What can hang from each mark:
tudi: rebas
rebas: gamu kufi tudi
nogug: sines sosime
sosime: nogug
sines: kufi nogug tudi
gamu: rebas sines

Every row comes from one small tree of marks. Brackets hold a mark, then the marks that hang from it, in alphabetical order. Every link used is in the known rows. Which tree was each row made from?
In the rows, zero is written as 128.
Known rows:
{sines kufi nogug {tudi rebas}}: [ 93  88 106  94 191 165 136 147 121 154 101  87 115 153  85  40  86 147
 144]
{rebas {gamu {sines nogug}} kufi}: [114 124 164 121 155 130 150 188 169 142  94  91 159 156  94 140 116 158
 176]
{nogug {sines kufi {tudi rebas}}}: [122 116 113 100 147 157 147 153 122 127  83  96 132 152 119  76 128 151
 147]
{rebas {gamu {sines {nogug sosime}}} kufi tudi}: [122 129 155 116 160 144 152 188 194 151  44  58 179 173  80 119 124 128
 209]
{gamu rebas {sines tudi}}: [111  89 185 128 128 118 123 131 117 112  62 108 125 123 134 131 126 142
 180]
{gamu {rebas tudi} {sines kufi nogug}}: [100  78 169 105 169 126 127 155 133 128  47  82 121 146  97  96 106 140
 190]
{tudi {rebas {gamu {sines {nogug sosime}}}}}: [105 139 119 136 146 133 144 181 139 128 112  98 123 130  98 113 106 155
 170]
{nogug {sines kufi {tudi rebas}} sosime}: [121 135 124 105 124 165 150 179 146 130  56  94 127 147 122  46 134 138
 154]
{nogug {sines kufi}}: [129 126 133 104 128 144 144 163 131 121  98 114 131 147 128  95 140 146
 130]
{sosime nogug}: [141 116 114 137 150 116 122 147 112 122 108 119 139 107 114 132 122 134
 128]
{nogug {sines kufi {tudi {rebas gamu}}} sosime}: [120 138 127 112 126 171 155 195 154 130  62  83 137 157 118  45 139 134
 171]
{gamu sines}: [121 119 161 125 123 121 129 134 125 116  92 133 116 119 130 151 129 153
 136]
{sosime {nogug {sines kufi}}}: [142 115 118 117 150 129 135 174 115 116  84 107 141 122 114 106 132 148
 130]
{sosime {nogug {sines kufi {tudi {rebas gamu}}}}}: [135 109 107 122 166 145 141 183 116 119  78  84 151 137 103  89 127 150
 159]
{rebas {gamu {sines nogug}} kufi tudi}: [121 118 150 113 171 139 149 174 182 150  58  60 182 175  79 134 120 136
 206]
{sosime {nogug {sines kufi tudi}}}: [138 103 123 112 154 142 134 168 114 119  67  98 148 129 113  89 133 143
 138]
{nogug sosime}: [128 147 138 133 106 137 131 154 152 133 101 126 123 123 131  99 133 115
 137]
{gamu {sines {nogug sosime} {tudi rebas}}}: [ 96 116 142 110 143 142 137 161 129 132  60 102 121 119 104  89 105 156
 158]
{gamu rebas sines}: [114 104 180 135 123 102 124 140 120 108  84 122 115 116 135 152 124 149
 169]

Write each row's tree:
[143 122 100 120 160 127 143 167 117 124  69  91 166 124 106 119 123 157
 150]  {sosime {nogug {sines {tudi {rebas kufi}}}}}
[ 90  79 192 107 146 140 128 173 137 130  37  92 111 134 110  61 108 143
 183]  {gamu rebas {sines kufi {nogug sosime} tudi}}
[117 117 110 133 153 150 137 136 127 134 118  93 142 146 112 103 118 130
 167]  {sines {tudi {rebas gamu}}}
[100  90 175 107 154 132 129 172 149 131  29  79 117 142  99  78 109 132
 196]  {gamu {rebas tudi} {sines kufi {nogug sosime}}}
[111 143 123 131 157 129 153 187 162 143  97  89 137 143  90 123  99 166
 178]  {tudi {rebas {gamu {sines {nogug sosime}}} kufi}}
[102 128 109 105 162 152 146 166 150 159  77  82 145 141  87  60  92 140
 160]  {sines {nogug sosime} {tudi {rebas kufi}}}
[101  95 168 113 158 158 138 178 144 133  89  89 136 157  99  87 121 143
 173]  {rebas {gamu {sines kufi nogug tudi}}}
[139 120  97 124 152 129 138 163 102 114  79  97 157 114 111 111 128 150
 144]  {sosime {nogug {sines {tudi rebas}}}}
[116 132 118 143 148 126 140 155 129 121 126 108 122 133 110 143 113 159
 165]  {tudi {rebas {gamu sines}}}
[112  97 120 120 174 166 136 142 136 145 108  89 118 166 106  68 110 136
 164]  {sines kufi {tudi {rebas gamu}}}
[ 90  68 186 103 160 134 127 157 121 126  55  93 113 138 108  80 104 151
 178]  {gamu rebas {sines kufi nogug tudi}}
[135 123 156 125 158 136 147 159 183 145  58  70 176 176  95 152 134 130
 205]  {rebas {gamu sines} kufi tudi}
[121 121 114 128 162 147 144 141 145 147 107  86 154 158 105 112 113 139
 174]  {sines {tudi {rebas gamu kufi}}}
[ 97 124 104 110 153 155 139 162 132 148  88  90 135 129  94  51  99 131
 154]  {sines {nogug sosime} {tudi rebas}}
[ 91 106 119 106 175 178 143 189 152 156  87  72 123 160  81  16  94 131
 171]  {sines kufi {nogug sosime} {tudi {rebas gamu}}}
[126 142 102 140 163 126 149 157 153 144 134  96 143 154  99 139 106 154
 169]  {tudi {rebas gamu kufi}}
[125 131 147 101 112 169 146 181 152 129  49  98 136 149 130  45 149 125
 151]  {nogug {sines kufi tudi} sosime}
[103 128 123 130 157 141 144 185 143 132 107  97 111 139  95  95 101 159
 170]  {tudi {rebas {gamu {sines kufi {nogug sosime}}}}}
[ 97  98 144  92 157 175 133 171 149 156  70  91 122 151  97  15 108 119
 145]  {sines kufi {nogug sosime} tudi}
[110  98 167 110 162 109 136 155 149 135  41  76 154 145  94 134 106 147
 200]  {gamu {rebas kufi tudi} {sines nogug}}
[111 111 154 114 157 159 140 186 171 138  55  67 147 167  87  83 126 118
 198]  {rebas {gamu {sines kufi {nogug sosime}}} tudi}
[100  97 162 100 156 137 132 160 130 131  85 118 105 133 104  99 108 163
 136]  {gamu {sines kufi nogug}}
[ 93 100 149 100 160 155 137 167 135 140  53  99 102 134  97  62 100 160
 157]  {gamu {sines kufi {nogug sosime} {tudi rebas}}}
[129 146 142 108 105 154 147 189 155 125  70 111 125 142 131  65 147 133
 140]  {nogug {sines kufi} sosime}
